Known rows, with every way that one mark hangs from another:
[V [Q A K [X J]]]: [ 0.51  0.51  0.62  1.51  0.41 -0.93  1.82 -0.35  0.38  0.81  0.28 -0.68
  0.80  2.05 -1.54  1.11 -2.45 -0.36 -1.80 -0.36 -0.38 -0.56 -0.58  1.43
 -0.30  2.51  0.04 -1.37  0.28]
[P [J R] [Q A K]]: [ 0.34  0.13  0.84  1.06 -0.14 -0.09  1.16  0.11 -0.16  1.08  0.63 -0.95
  0.92  2.52 -0.80 -0.55 -1.69 -0.22  0.16  0.64  0.55 -0.88 -0.61  1.31
  0.51  1.75 -0.48 -1.05  0.08]
[N [J E L P R [X Q]]]: [-0.22  0.87  1.05 -0.61 -1.24 -0.66  1.38 -0.20  0.21  2.36  0.72 -0.04
  1.45 -6.36 -0.38 -2.98  1.25 -0.43  0.69 -0.45 -0.04 -0.87 -1.20  1.47
 -1.53 -0.72  0.39  0.07  1.14]
[V [Q A H K X]]: [ 0.32  0.07 -0.34  1.30  1.16 -1.02  1.50  0.13  0.94  1.60  0.29 -0.36
  0.49  2.81 -1.54  0.94 -3.47 -0.11 -2.28 -0.57 -0.01 -0.71 -0.25  1.33
 -2.12  2.86 -0.42 -1.26 -0.06]
[E [J L P R]]: [ 0.11  0.69  1.00 -1.21 -1.29  0.03  0.79  0.19  0.12  1.21  0.60 -0.79
  1.13 -3.21  0.10 -1.23  1.56 -0.85 -0.10 -0.89  0.10  0.06 -0.86  1.18
  0.26  0.91  0.30  0.18  0.70]
[E [J L [X Q]]]: [ 0.80  0.82  0.55  0.63 -0.71 -0.46  1.46  0.39  0.39  1.17 -0.24 -0.73
  0.53 -1.15 -0.68 -0.63  0.59 -0.50 -0.91 -1.02  0.12  0.36 -0.96  1.41
  0.13  0.07  0.59 -0.22  0.80]
[C [J L [P [Q A H]] R]]: [ 0.86  0.29  0.35 -0.78 -0.62 -0.28  1.06  0.30  0.84  1.56  1.23 -0.58
  1.37 -1.39 -0.40 -2.05 -0.80 -0.70  0.56 -0.14  1.10 -0.67 -0.19  1.22
  0.60  4.05  0.02 -0.40  0.59]
[C [J E L R X]]: [ 0.30  0.94  0.66  1.21 -0.28 -0.63  1.19  0.09  0.02  1.23  0.47 -0.59
  1.08 -5.38  0.24 -2.42  0.59 -0.64  0.43 -0.86  0.04 -0.43 -0.47  0.95
 -3.10  0.20  0.43 -0.69  0.82]
[Q K X]: [ 0.00  0.15  0.00  1.09  0.39 -0.36  1.14  0.01  0.11  0.90  0.07 -0.69
  0.06  0.93 -0.91  0.38 -1.08  0.13 -1.42 -0.13 -0.76 -0.33 -0.22  1.45
 -2.06  0.50  0.21 -0.74 -0.16]
[G [J P] [Q H K X]]: [ 0.42  0.46 -0.30  0.41 -0.28 -0.64  1.79 -0.50  0.45  2.09  1.22 -0.35
  0.31  2.38 -1.97 -0.12 -1.34 -0.19 -2.02 -1.40 -0.99 -0.86 -0.43  2.01
 -0.28  2.33 -0.44 -0.05  0.16]
[E [J R]]: [ 0.22  0.65  0.67 -0.92 -0.48  0.65  1.22  0.22 -0.36  0.43 -0.07 -1.10
  0.89 -0.14  0.16  0.43  0.77 -0.54 -0.38 -1.05  0.29  0.22 -0.64  1.15
 -0.43  0.47 -0.18 -0.60  0.10]
[G Q]: [ 0.32  0.27 -0.48  0.81 -0.32  0.11  1.21  0.25 -0.52  0.67  0.41 -0.40
  0.24  3.19 -0.60 -0.01 -0.54  0.25 -0.77 -0.69 -0.29  0.07  0.17  1.02
  1.41  1.32 -0.15 -0.30  0.04]
[J E L P [X [Q H K]]]: [ 0.24  0.33  0.37  0.61 -0.02 -0.79  0.66  0.45  0.92  2.39  0.78 -0.28
  0.39 -3.86 -1.00 -2.76 -0.76 -0.10 -0.30 -0.49 -0.91 -0.24 -0.59  1.58
 -3.70  0.82  0.57  0.16  0.80]
[J E P R [X [Q H]]]: [-0.55  0.59  0.02 -1.40  0.10  0.37  1.18  0.07  0.23  2.60  0.78 -0.18
  1.04 -4.10 -0.13 -1.72 -0.08 -0.20  1.28 -1.22 -0.13 -0.76 -0.61  1.35
 -3.21  0.37 -0.11 -0.17  0.42]
[C [J R]]: [ 0.23  0.51  0.46  0.12 -0.59  0.62  0.89  0.03 -0.47  0.09  0.01 -1.03
  1.14 -0.67  0.26 -0.29  0.66 -0.36  0.22 -0.86  0.05  0.02 -0.28  0.99
 -0.73  0.83  0.19 -0.64  0.12]
[X [J E] [Q A H K]]: [ 1.31  0.47  0.66  0.30  0.52  0.30  0.89  0.33  0.22  0.57  0.35 -1.01
  0.44 -0.12 -1.28 -0.46 -2.06  0.00 -0.60 -0.67 -0.06  0.23 -0.47  1.51
 -2.41  2.53  0.07 -0.65  0.21]
[N [J P]]: [ 0.03  0.26  0.06 -0.70 -0.80 -0.32  1.10 -0.66 -0.20  0.76  0.33 -0.14
  0.70 -1.21 -0.68 -0.05  0.63  0.19 -0.10  0.08 -0.01  0.25 -0.72  1.17
  1.50  0.12  0.20  0.24  0.29]
[C [J E L]]: [ 0.97  0.67  0.85  1.61 -0.21 -0.61  0.53  0.40 -0.06  0.17  0.30 -0.65
  0.58 -2.49 -0.24 -1.50  0.38 -0.24 -0.30 -0.65 -0.09  0.64 -0.09  0.93
 -0.93  1.20  0.40  0.16  0.56]
[Q H [X J]]: [ 0.72  0.60 -0.06 -0.13  0.60 -0.05  1.56 -0.30  0.10  0.67  0.45 -0.54
  0.49 -1.12 -1.05  1.88 -0.93 -0.42 -1.25 -0.75  0.25 -0.40 -0.19  1.53
 -2.16  1.97  0.03 -0.57  0.09]
[E J]: [ 0.65  0.52  0.36 -0.12 -0.18  0.19  1.17  0.17 -0.23  0.14 -0.25 -0.88
  0.33  1.27 -0.40  0.97  0.20 -0.18 -0.81 -0.82  0.10  0.84 -0.47  1.11
  0.74  0.59 -0.07 -0.24  0.09]
[J E L [X Q]]: [ 0.37  0.67  0.30  1.34  0.02 -0.72  0.94  0.43  0.04  1.70  0.24 -0.23
  0.33 -3.07 -0.46 -1.90 -0.08 -0.09  0.13 -0.74 -0.19 -0.07 -0.45  1.12
 -1.66 -0.29  0.48 -0.03  0.48]
[V Q]: [-0.05  0.19  0.12  1.11  0.07 -0.53  1.04  0.14 -0.29  0.62  0.04 -0.33
  0.67  2.53 -0.49  0.92 -0.84 -0.02 -0.68 -0.66 -0.35  0.20 -0.17  0.89
  0.88  1.05 -0.15 -0.38 -0.03]
[Q H K [X [J E P R]]]: [-0.11  0.71  1.08 -1.03  0.27  0.16  1.30 -0.21  0.35  1.71  1.17 -0.74
  1.10 -4.52 -0.72 -0.77 -0.63 -0.61 -0.27 -0.59 -0.74 -1.01 -0.46  1.86
 -4.78  1.90 -0.10 -0.57  0.54]
[Q A K [X J]]: [ 0.72  0.51  0.16  0.82  0.45 -0.32  1.51 -0.46  0.09  0.55  0.36 -0.84
  0.29  0.22 -1.31  0.70 -1.85 -0.18 -1.33 -0.17 -0.11 -0.49 -0.54  1.40
 -1.17  1.82  0.35 -1.24  0.01]
[Q A H]: [ 0.78  0.06 -1.10 -0.05  0.84 -0.01  0.82  0.07  0.03  0.80  0.30 -0.34
  0.12  0.92 -0.70  0.74 -1.89  0.11 -0.52 -0.64  0.97  0.08 -0.11  0.69
 -0.81  1.98 -0.19 -0.62 -0.50]
[K [Q A H X]]: [ 0.48  0.26 -1.18 -0.28  1.25 -0.51  1.64 -0.20  0.67  1.59  0.00 -0.42
  0.28  2.43 -1.39  1.49 -2.70 -0.01 -1.63 -0.65  0.76 -0.68  0.09  1.05
 -1.75  2.87 -0.69 -0.86 -0.42]

Rows:
[ 0.91 -0.07 -0.37  0.36  0.38  0.29  0.58  0.51  0.44  0.86  0.00 -0.85
  0.19  2.43 -1.16 -0.14 -2.18  0.27 -1.09 -0.58  0.12  0.09 -0.37  1.31
 -1.41  2.06  0.11 -0.65 -0.26] -> [X [Q A H K]]
[ 0.97  0.39  0.53 -0.54 -0.64 -0.77  1.36  0.26  0.63  1.42  0.81 -0.47
  0.50  0.86 -0.78 -1.22 -0.54 -0.46  0.01  0.11  0.91  0.31 -0.52  1.16
  3.62  2.92 -0.01  0.01  0.51] -> [E [J L [P [Q A]]]]
[ 0.25  0.05  0.37 -0.07 -0.74 -0.73  0.81  0.33  0.10  1.45  1.10 -0.20
  0.45 -0.11 -0.48 -1.35  0.04 -0.15  0.59  0.51 -0.03 -0.03 -0.01  1.19
  2.15  1.81  0.29  0.38  0.31] -> [J L [P Q]]
[ 0.05 -0.15  0.08 -0.33  0.42 -0.47  1.55  0.16  0.92  2.03  0.92 -0.44
  0.30  1.59 -1.33 -0.24 -1.88  0.04 -0.70  0.50 -0.51 -0.67  0.11  1.94
 -1.18  2.72 -0.22 -0.40  0.11] -> [J [P [Q H K X]]]
[ 1.00  0.31  0.14  0.97  1.11 -0.56  1.22  0.20  0.12  1.30  0.91 -0.22
  0.44  1.59 -1.16  0.09 -2.45 -0.02  0.20  0.21  1.39 -0.28 -0.15  1.08
  0.44  2.78 -1.06 -0.23  0.00] -> [P [J E] [Q A H]]
[ 0.70 -0.31  0.01  0.52  0.38 -0.09  1.12  0.67  0.35  0.86  0.47 -0.82
  0.13  3.24 -0.99  0.04 -1.97  0.17 -0.88  0.56 -0.34  0.05  0.27  1.59
 -1.34  2.24 -0.24 -0.70 -0.20] -> [P [Q H K]]
[ 0.35  0.69  0.25 -0.01  0.15 -0.24  1.89 -0.51 -0.10  0.58 -0.06 -0.84
  0.64  1.07 -1.17  1.93 -0.71 -0.31 -1.24 -0.50 -0.33 -0.33 -0.13  1.43
 -0.65  1.77 -0.14 -0.63  0.13] -> [K [Q [X J]]]
[ 0.07  0.42  0.44 -0.57 -0.36 -0.47  1.08 -0.51 -0.28  1.00  0.57 -0.01
  0.67 -2.68 -0.58 -0.82  0.46  0.26  0.28  0.00 -0.16  0.28 -0.57  1.14
  0.28  0.05 -0.07  0.42  0.37] -> [N [J E P]]
[ 0.79  0.49  1.28  2.01  0.00 -1.10  0.88  0.48 -0.22  1.03  0.90 -0.33
  0.55 -0.28 -0.77 -1.05 -0.37 -0.30  0.20  0.52  0.42 -0.09 -0.19  1.21
  0.99  1.32 -0.38  0.40  0.55] -> [P [J E L] Q]
[ 0.20  0.22 -0.58 -0.95 -0.03 -0.82  1.49  0.06  0.78  2.95  1.44  0.04
  0.89 -2.75 -0.49 -2.09 -1.44 -0.58  0.89  0.06  1.09 -1.40 -0.40  1.07
 -0.94  2.47 -0.02 -0.85  0.32] -> [J L [P [Q A H]] R X]
[ 0.54  0.78 -0.35  1.01 -0.26 -0.60  2.06 -0.53 -0.41  1.34  0.73 -0.30
  0.23  3.17 -1.41  0.74 -0.64 -0.22 -1.61 -1.63 -0.30 -0.73 -0.30  1.53
  1.70  1.18 -0.50 -0.24 -0.17] -> [G J [Q X]]
[ 0.27 -0.12  0.17  1.31  0.43 -0.53  0.90  0.48  0.38  0.80  0.11 -0.67
  0.61  2.82 -1.03  0.74 -2.03 -0.03 -1.82 -0.47 -0.78  0.15 -0.12  1.30
 -2.04  1.91 -0.18 -0.70  0.03] -> [V [Q H K]]
[ 0.77  0.00  0.45  1.83  0.17 -0.58  1.13  0.03 -0.01  0.77  0.48 -0.75
  0.35  3.96 -1.33 -0.05 -2.14  0.12 -0.27  0.87  0.40 -0.28 -0.50  1.26
  1.74  1.90 -0.33 -0.68  0.02] -> [P J [Q A K]]
[ 0.40  0.70  0.37  0.49 -0.29  0.13  2.00 -0.21 -0.02  1.18  0.77 -0.92
  0.89  1.46 -1.12 -0.39 -1.68 -0.44 -1.38 -0.60 -0.18 -1.42 -0.37  1.60
 -0.93  2.63 -0.08 -1.67  0.38] -> [G [Q A K [X [J R]]]]
[-0.06  0.90  0.47 -0.60 -0.88  0.04  1.33 -0.41 -0.79  1.93  1.42 -0.27
  0.93 -0.33 -0.43 -1.68  0.61 -0.34  0.65 -1.79 -0.60 -0.71 -0.53  1.26
  1.11  0.96 -0.71  0.28  0.16] -> [G [J E P R] Q]
[ 0.49  0.94  1.67  0.08 -0.12 -0.53  1.81  0.35 -0.02  1.48  1.18 -0.61
  1.09 -3.33 -0.38 -1.10 -0.12 -0.91  0.17  0.05  0.25 -1.22 -0.02  1.67
 -1.76  2.19 -0.17 -0.63  0.62] -> [P [Q [X [J E L R]]]]
[-0.13  0.55 -0.13 -0.18 -0.50 -0.27  1.87 -0.64 -0.32  1.19  0.08 -0.31
  1.12 -2.83 -0.24 -0.19  0.29 -0.21 -0.14 -0.15  0.31 -0.77 -0.88  1.13
 -1.84 -1.23  0.09 -1.09  0.28] -> [N [J R X]]
[ 1.24  0.23  0.21  0.33  0.84 -0.38  2.03 -0.01  0.71  1.10  0.76 -0.80
  0.36  2.17 -1.74  0.76 -3.06 -0.26 -1.36  0.45  0.41 -0.78 -0.03  1.82
 -1.28  3.78 -0.20 -1.42  0.02] -> [P [Q A H K [X J]]]
[ 0.30  1.11  1.35  0.22 -0.09 -0.38  1.24  0.06 -0.21  1.14  0.86 -0.64
  1.04 -5.51 -0.21 -0.84  0.42 -0.92 -0.24 -0.78  0.06 -0.97 -0.39  1.37
 -3.18  1.10  0.19 -0.52  0.59] -> [Q [X [J E L R]]]
[ 0.77  0.94  1.19  0.12  0.20 -0.64  1.86  0.21  0.15  1.69  1.27 -0.49
  1.01 -2.79 -0.58 -1.36 -1.18 -0.86  0.29  0.04  0.99 -1.39 -0.16  1.37
 -0.98  2.88 -0.26 -1.02  0.43] -> [P [Q A [X [J E L R]]]]
[ 0.29  0.12  1.08 -1.39 -0.61  0.50  1.29  0.09  0.21  1.23  1.24 -1.04
  1.19 -0.47 -0.67 -0.67 -0.68 -0.50  0.37  0.33 -0.50 -0.61 -0.24  1.88
 -1.40  2.86 -0.02 -0.71  0.43] -> [X [J [P [Q H K]] R]]
[ 0.29  0.24 -0.18  0.79 -0.57 -0.86  0.79  0.00  0.67  2.13  0.46 -0.32
  0.37 -1.78 -1.07 -2.49 -0.98  0.00 -0.12 -0.23 -0.41 -0.38 -1.01  1.22
 -0.26  0.79  1.00 -0.34  0.53] -> [J L P [X [Q A K]]]
[ 0.79  0.79  0.07  1.06 -0.21 -0.40  1.45 -0.14 -0.85  1.05  0.79 -0.30
  0.17  2.24 -0.98 -0.43 -0.39  0.02 -0.58 -1.64 -0.47  0.01 -0.18  1.18
  1.32  0.86 -0.69  0.12 -0.14] -> [G [J E] Q]
[ 0.30  0.39  0.12  0.94 -0.50 -0.35  0.92  0.38  0.37  1.82  0.26 -0.76
  0.74 -1.89 -0.54 -2.38 -0.96 -0.34 -0.29 -0.49  0.01 -0.97 -0.93  1.19
 -2.41  0.37  0.71 -1.21  0.36] -> [J L R [X [Q A K]]]
[ 0.24  0.32  0.72 -2.13 -0.53  0.56  1.46 -0.03 -0.04  1.29  1.26 -0.70
  1.28 -1.14 -0.36 -0.05 -0.15 -0.62  1.04  0.00  0.27 -0.63 -0.16  1.62
 -0.08  2.84 -0.22 -0.43  0.32] -> [X [J [P [Q H]] R]]
[-0.14  0.70  0.95  0.78  0.04  0.12  0.67 -0.06 -0.84  0.84  0.50 -0.55
  0.98 -2.23 -0.01 -0.30  0.35 -0.33  0.64 -0.61  0.30 -0.40 -0.66  0.96
 -1.38 -0.14 -0.52 -0.08  0.22] -> [P [J E R]]
[ 0.78  0.74 -0.21  0.00  0.03 -0.03  1.84 -0.06  0.31  1.19 -0.41 -0.66
  0.42  1.09 -0.83  0.12 -0.86 -0.16 -0.44 -1.17  0.73  0.23 -1.06  1.16
  1.14  0.53  0.14 -0.83  0.25] -> [E [J [X [Q A]]]]
[ 0.82  0.56  0.70  0.95 -0.38 -1.02  0.91  0.08 -0.17  0.62  0.38 -0.19
  0.55 -3.22 -0.65 -1.14  0.24 -0.06 -0.86  0.06  0.17  0.23 -0.43  1.08
 -1.00  0.02  0.10  0.18  0.53] -> [N [J E L]]
[ 1.34  0.27  0.29  0.17  0.09  0.45  0.91  0.20  0.24  0.30  0.16 -1.11
  0.50  1.40 -1.39  0.40 -1.88 -0.09 -1.00 -0.61  0.06  0.12 -0.59  1.56
 -1.27  2.63  0.37 -0.80  0.09] -> [X J [Q A H K]]
[ 1.01  0.58  0.26 -0.14 -0.28  0.50  1.01 -0.12 -0.43  0.20  0.07 -0.78
  0.64  0.96 -0.84  0.63 -0.72 -0.08  0.15 -0.79  0.54  0.22 -0.62  1.14
  1.58  1.71  0.43 -0.48  0.00] -> [X J [Q A]]
[ 0.89  0.43  0.34 -0.25  0.57 -0.21  2.13 -0.03  0.28  0.99  0.76 -0.58
  0.57  0.99 -1.24  1.57 -1.51 -0.42 -0.77  0.03  0.39 -0.61  0.15  1.85
 -0.65  2.96 -0.30 -0.73  0.06] -> [P [Q H [X J]]]
[ 1.12  0.19  1.36  2.21  0.29 -1.10  0.73  0.82  0.47  1.16  1.01 -0.65
  0.44  0.01 -1.34 -1.24 -1.59 -0.29 -0.98  0.67 -0.03 -0.11 -0.15  1.65
 -1.92  2.25 -0.41  0.08  0.62] -> [P [J E L] [Q H K]]
[ 0.68  0.57  0.17 -0.52  0.05  0.43  1.73  0.32  0.85  1.68 -0.17 -1.17
  0.87  0.09 -0.84 -0.69 -1.59 -0.47 -1.07 -1.14  0.37 -0.41 -1.11  1.58
 -3.03  1.28 -0.02 -1.50  0.38] -> [E [J R [X [Q A H K]]]]
